Each row was made from one small tree. The marks that hang from a mark follow it in brackets, in alphabetical order. Every link used is in the known rows. Write each row's tree.
Known rows
bibuz[fovog]: [ -3.9   0.5  22.2  30.0 -11.9  14.7   3.3 -31.4   4.4  13.3   5.9   3.6
  11.9 -32.0 -27.7  14.5 -11.1 -14.3  26.5  31.6  10.8]
gobuka[naboluf[viso[fovog]]]: [ 10.6 -23.6  39.6  27.7 -10.0 -11.8   8.1 -28.7  22.5  58.5 -10.8  15.4
  -3.3 -15.6 -12.1   2.6   4.5  -9.3  45.5  27.0  16.0]
naboluf[gobuka viso[fovog]]: [  3.0 -24.1  26.7  16.8 -16.4  -8.8  25.2 -41.2  21.7  51.4   6.4   8.6
   3.0  -9.4 -32.7   0.9  14.2 -32.2  37.7  38.9  13.5]
vifab[viso]: [ -6.5 -12.0  24.9  23.6 -23.3   9.6  -7.9 -26.0  -1.7  16.7   3.2   1.8
   2.1 -21.0 -27.3  11.0  -8.4 -19.1  34.9  39.8  10.7]
vifab[fovirak viso[fovog]]: [ -3.9 -24.9  31.5  17.4 -47.5   1.4   1.3  -3.7 -16.1  29.6   9.8  19.4
  20.6 -33.5 -23.5  20.8   2.3 -25.3  50.5  48.2  17.4]
bibuz[fovog[nivu tozok[ribav]]]: [ 17.3  -6.7  21.1  35.2 -14.4   8.9  -6.5 -41.3  24.4  21.6   1.0  -3.3
  19.8 -31.5 -34.0   3.7   2.8 -28.2  27.7  39.8  31.5]
naboluf[gobuka viso[fovog[nivu tozok]]]: [ 20.9 -30.2  18.9  20.2 -19.2 -16.0  18.3 -27.0  32.7  45.9 -14.7  -5.6
  -3.6  -8.2 -38.5   2.2  28.2 -46.3  30.2  42.4  16.9]
naboluf[gobuka viso[fovog[bibuz tozok]]]: [ 20.5 -29.7  23.3  26.2 -17.8  -8.0   1.4 -22.0  26.1  51.6 -24.8  -6.4
  -4.8   1.1 -48.5  -2.5  33.4 -49.9  35.9  35.4  17.4]
vifab[fovirak viso[fovog[bibuz] naboluf]]: [ -3.7 -40.1  39.3  30.6 -60.1   6.4  10.4  -6.3 -25.9  45.1 -11.6   8.0
   9.6 -24.3 -42.7  17.4  15.7 -23.4  52.7  37.4  30.7]
gobuka[naboluf[viso[fovog[bibuz nivu tozok]]]]: [ 30.3 -38.0  29.3  37.0 -10.5 -15.6 -18.7 -10.1  17.3  59.0 -46.2   2.0
 -17.4  -4.4 -30.9  -4.7  29.8 -26.2  39.3  18.2  27.0]
nivu[fovog[bibuz tozok[ribav]]]: [ 29.4 -21.6  31.3  40.7 -22.7  -5.0 -24.2 -22.7  18.9  38.2  -8.5  17.3
  23.0 -16.6 -55.0   2.5  11.3 -31.4  31.2  35.3  35.9]
vifab[fovirak viso]: [-13.5  -8.4  31.9  17.0 -34.8  14.5  -9.9 -15.5 -17.5  15.4   7.0  -4.7
  13.3 -31.7 -21.6  14.6   3.1 -18.3  54.4  45.4  17.9]
vifab[fovirak viso[fovog naboluf]]: [ -5.8 -32.2  42.7  25.5 -61.8   3.4  29.0 -10.8  -8.5  39.3   3.4   8.3
  16.0 -33.7 -28.3  25.9   2.8 -21.2  51.5  49.1  23.6]
fovog[bibuz nivu tozok[ribav]]: [ 22.0 -21.6  19.7  37.7 -14.3   7.0 -35.7 -42.8   6.8  30.2 -17.1  -4.0
   2.5  -8.3 -53.2  -8.1  20.4 -32.7  31.8  33.6  42.5]
naboluf[viso]: [  2.8 -14.4  25.6  25.9 -10.0   8.2  -5.4 -45.8  17.4  33.8  -4.0  -8.3
   4.3 -12.1 -25.9  -2.7  -2.6 -10.9  43.5  32.7  15.5]
ribav[tozok]: [ 13.4 -11.1  34.4  34.9 -22.3  15.2 -17.8 -34.1  20.7  16.6 -13.7 -17.2
   4.1 -10.8 -30.1  13.5  -0.2 -25.7  28.7  39.6   1.8]
fovog[tozok[ribav]]: [ 18.4  -5.2  30.2  33.7 -18.2   8.7 -14.5 -46.2  33.2  23.9   0.9  -5.8
  14.1 -18.6 -35.5   3.0  -1.3 -30.6  34.0  51.0  27.7]
naboluf[gobuka viso]: [ -6.6  -6.2  26.7  16.7  -5.2   4.4  14.4 -53.4  20.0  37.7   2.7 -15.6
  -4.2  -6.9 -31.2  -5.0  14.8 -25.2  42.3  36.3  13.7]
viso[fovog[bibuz]]: [ 10.5 -30.3  20.4  32.3 -23.1  -1.2 -13.7 -19.2 -12.6  34.9  -9.6  27.3
   3.4 -10.9 -47.9   8.3   4.7 -25.3  27.2  27.2  20.0]
viso[fovog[bibuz nivu tozok] naboluf[gobuka]]: [ 17.6 -36.8  27.1  34.8 -37.1  -8.7  25.4 -22.0   7.3  44.7 -30.1  -5.1
 -18.7  -5.7 -64.7  11.7  36.6 -49.9  19.3  34.8  28.5]
nivu[fovog[bibuz]]: [  9.9 -22.8  23.9  34.7 -20.2  -3.4 -15.5 -13.4 -11.6  30.5  -6.8  25.9
  12.0 -16.9 -51.8   9.2   5.7 -16.5  26.1  21.3  21.7]
vifab[fovirak viso[fovog[bibuz nivu tozok]]]: [ 15.2 -39.8  21.1  26.4 -46.8  -2.6 -23.5  14.5 -21.1  30.4 -25.8   6.7
   7.6 -22.5 -43.0  13.3  28.2 -42.8  43.8  38.8  27.2]
nivu[fovog]: [  8.4 -15.0  27.8  29.4 -22.2  -6.3   3.6 -18.4   4.8  25.2   7.6  24.2
  17.5 -26.9 -38.3  17.5  -7.9 -14.0  24.7  32.8  14.7]

Which tree is each row?
[ 14.5 -39.0  28.6  31.5  -7.2 -12.9 -13.7 -25.2  -3.2  64.0 -30.3  16.5
 -14.9  -4.9 -28.9  -9.7  24.5 -11.6  43.0  10.1  30.4]
gobuka[naboluf[viso[fovog[bibuz nivu]]]]
[ 15.1 -28.6  34.8  35.2 -38.5  -4.6  28.4 -20.4  17.2  44.2 -25.1  -6.6
 -13.4  -6.2 -60.7  15.0  27.8 -49.9  23.7  40.0  21.0]
viso[fovog[bibuz tozok] naboluf[gobuka]]
[ 20.6 -13.4  23.6  32.0 -16.3   4.3 -15.6 -46.6  22.8  24.6  -2.7  -3.8
   8.7 -18.1 -40.3  -0.7   6.6 -30.1  29.7  45.6  34.9]
fovog[nivu tozok[ribav]]
[ 29.0 -29.0  37.1  37.3 -11.5 -10.5 -15.7  -8.8  27.3  57.7 -42.3   1.1
 -11.2  -5.0 -26.8  -1.3  22.9 -26.9  43.8  23.6  19.6]
gobuka[naboluf[viso[fovog[bibuz tozok]]]]
[ 13.9 -20.4  37.6  29.8 -40.7  -8.0  46.9 -24.5  34.5  38.7 -11.3  -7.0
  -7.0 -16.1 -47.0  23.2  15.8 -47.4  22.0  51.2  13.3]
viso[fovog[tozok] naboluf[gobuka]]
[ 13.0 -30.7  36.5  32.9  -8.0  -9.2 -11.7 -24.4   6.2  63.1 -25.3  15.2
  -9.8  -5.4 -25.5  -5.6  17.0 -12.0  47.8  15.9  23.1]
gobuka[naboluf[viso[fovog[bibuz]]]]
[ 26.8 -21.7  40.9  32.8 -14.2 -13.6   3.3 -13.5  43.5  52.8 -26.8   0.1
  -5.4 -15.2 -13.3   7.0  10.2 -24.6  42.5  34.7  12.0]
gobuka[naboluf[viso[fovog[tozok]]]]
[ 32.3 -31.5  38.6  33.4 -12.8 -17.6  -2.9 -38.3  43.4  66.5 -16.2   8.4
   4.2 -14.4 -17.6  -8.4  18.0 -23.7  46.7  36.1  37.3]
gobuka[naboluf[viso[fovog[nivu tozok[ribav]]]]]
[  0.1 -30.1  33.7  30.4 -34.6  -1.7  32.4 -34.6  -3.8  49.8  -8.9   8.6
 -11.8  -7.0 -58.8  10.4  23.1 -35.3  27.3  32.2  24.6]
viso[fovog[bibuz] naboluf[gobuka]]
[ 18.2 -20.6  13.8  36.1 -13.4   6.2 -31.1 -18.6  -2.4  17.6 -33.6  -9.3
 -11.7  -7.6 -52.1   2.2  17.7 -33.4  23.4  27.1  23.9]
fovog[bibuz nivu tozok]
[ -1.4 -22.7  36.9  25.5 -37.3  -5.4  51.4 -39.4  13.2  44.1   5.2   7.7
  -5.4 -16.3 -45.4  19.1  10.4 -32.4  25.2  43.5  17.1]
viso[fovog naboluf[gobuka]]
[ 22.3 -22.6  33.3  22.6 -20.8 -10.6  15.6 -50.1  51.7  58.8   5.9  -0.3
  15.6  -8.9 -35.9  -5.5  21.5 -46.5  42.3  53.6  27.5]
naboluf[gobuka viso[fovog[tozok[ribav]]]]
[ 28.7 -30.3  33.1  31.7 -13.1 -18.1   1.2 -14.4  33.2  53.4 -31.5   2.5
 -10.2 -14.3 -17.0   3.5  18.0 -23.9  37.5  29.6  19.9]
gobuka[naboluf[viso[fovog[nivu tozok]]]]
[ -2.5 -33.3  27.8  22.5 -44.6   4.4 -17.8   0.6 -32.1  35.1  -4.4  20.0
  14.8 -24.0 -37.4  12.0  15.7 -28.4  52.1  36.8  24.0]
vifab[fovirak viso[fovog[bibuz]]]
[ 35.0 -46.7  19.7  36.3 -20.7  -8.0 -24.4 -39.6  22.4  60.7 -20.8   9.0
  13.7  -3.3 -47.7 -14.9  22.7 -34.7  42.0  32.3  44.0]
naboluf[viso[fovog[bibuz nivu tozok[ribav]]]]
[ 17.5 -22.0  44.2  32.1 -40.6  -7.1  43.6 -48.6  43.6  52.4   5.1  -1.1
   6.6 -16.2 -48.6  11.9  16.3 -46.9  30.1  58.2  31.4]
viso[fovog[tozok[ribav]] naboluf[gobuka]]
[ 25.8 -21.0  24.5  39.1 -23.0  -5.7 -19.8   0.9  10.0  25.6 -23.0  10.5
   9.8 -16.1 -53.8  14.0  10.6 -32.0  22.4  29.1  18.2]
nivu[fovog[bibuz tozok]]
[  5.2 -32.3  19.0  15.8 -15.3 -12.8  21.8 -42.2  10.8  51.7   1.7   9.8
  -2.2  -8.8 -36.2  -3.0  22.2 -31.9  33.4  34.1  21.1]
naboluf[gobuka viso[fovog[nivu]]]
[ 13.6  -5.7  15.2  33.7 -14.0   7.7  -3.2 -17.8  15.7   9.2 -15.1  -9.8
   5.1 -31.2 -33.4  15.1   1.8 -28.7  19.2  33.5  13.6]
bibuz[fovog[nivu tozok]]
[ 12.8 -31.2  32.0  27.1 -10.7 -15.8   5.0 -29.6  12.4  58.3 -14.7  16.7
  -8.2 -15.0 -15.3  -1.7  11.8  -9.0  41.4  22.3  23.0]
gobuka[naboluf[viso[fovog[nivu]]]]
[  8.9 -38.8  27.9  34.3 -40.3  -6.0  30.3 -32.6   0.3  40.7  -5.8  16.6
  -1.6 -20.1 -42.3  18.0  -0.3 -18.5  21.9  34.2  25.9]
viso[fovog[nivu] naboluf]
[ 18.9 -29.3  40.6  36.5 -37.8  -3.6  24.4 -45.0  26.8  57.8 -10.0   0.0
   1.1  -6.6 -62.6   3.3  29.1 -49.7  31.7  45.9  39.4]
viso[fovog[bibuz tozok[ribav]] naboluf[gobuka]]
[ 27.6 -29.4  24.9  30.7 -24.2  -7.6   1.4 -18.8  39.5  41.7 -17.0   0.8
  10.9 -13.2 -28.9   8.5   1.4 -32.4  35.7  43.1  10.8]
naboluf[viso[fovog[tozok]]]
[-12.6 -33.8  37.3  14.5 -57.1  -4.9  45.9 -19.9 -16.7  43.9   5.5   2.1
   1.0 -28.2 -37.9  18.5  28.9 -34.6  45.9  48.3  28.8]
vifab[fovirak viso[fovog[nivu] naboluf[gobuka]]]
[ 28.1 -37.2  34.6  40.9 -44.0  -7.7  21.7 -42.0  31.0  48.0  -6.4   9.0
  11.3 -20.7 -45.6  11.5   6.0 -32.5  26.8  48.8  39.7]
viso[fovog[nivu tozok[ribav]] naboluf]
[ 32.6 -39.1  27.8  37.1 -22.2  -3.8 -22.7 -38.3  32.4  60.2 -15.3   7.2
  19.0  -4.2 -43.8 -10.3  15.3 -35.5  46.2  38.0  36.6]
naboluf[viso[fovog[bibuz tozok[ribav]]]]
[ 24.6 -31.5  25.6  22.0 -19.5 -14.6  14.4 -51.4  41.3  59.2   0.9   1.3
  10.6  -8.5 -39.7  -9.2  28.6 -46.6  38.2  48.2  35.5]
naboluf[gobuka viso[fovog[nivu tozok[ribav]]]]
[ 26.6 -44.3  25.1  44.3 -41.6  -6.3   6.5 -14.1   5.6  41.1 -36.3   2.2
  -9.4  -9.7 -58.8  15.0  17.6 -35.1  20.0  30.4  30.0]
viso[fovog[bibuz nivu tozok] naboluf]
[ 18.7 -21.6  27.3  21.1 -19.8 -10.7  20.5 -26.3  42.1  46.0 -10.0  -6.3
   2.0  -8.5 -34.3   5.7  20.9 -46.6  34.6  47.3   9.5]
naboluf[gobuka viso[fovog[tozok]]]
[  6.7 -40.1  15.0  21.2 -12.8  -9.7   2.5 -37.6  -4.4  57.7 -13.0  10.4
  -8.5   1.2 -50.8 -10.9  35.0 -34.0  35.2  22.0  28.5]
naboluf[gobuka viso[fovog[bibuz nivu]]]
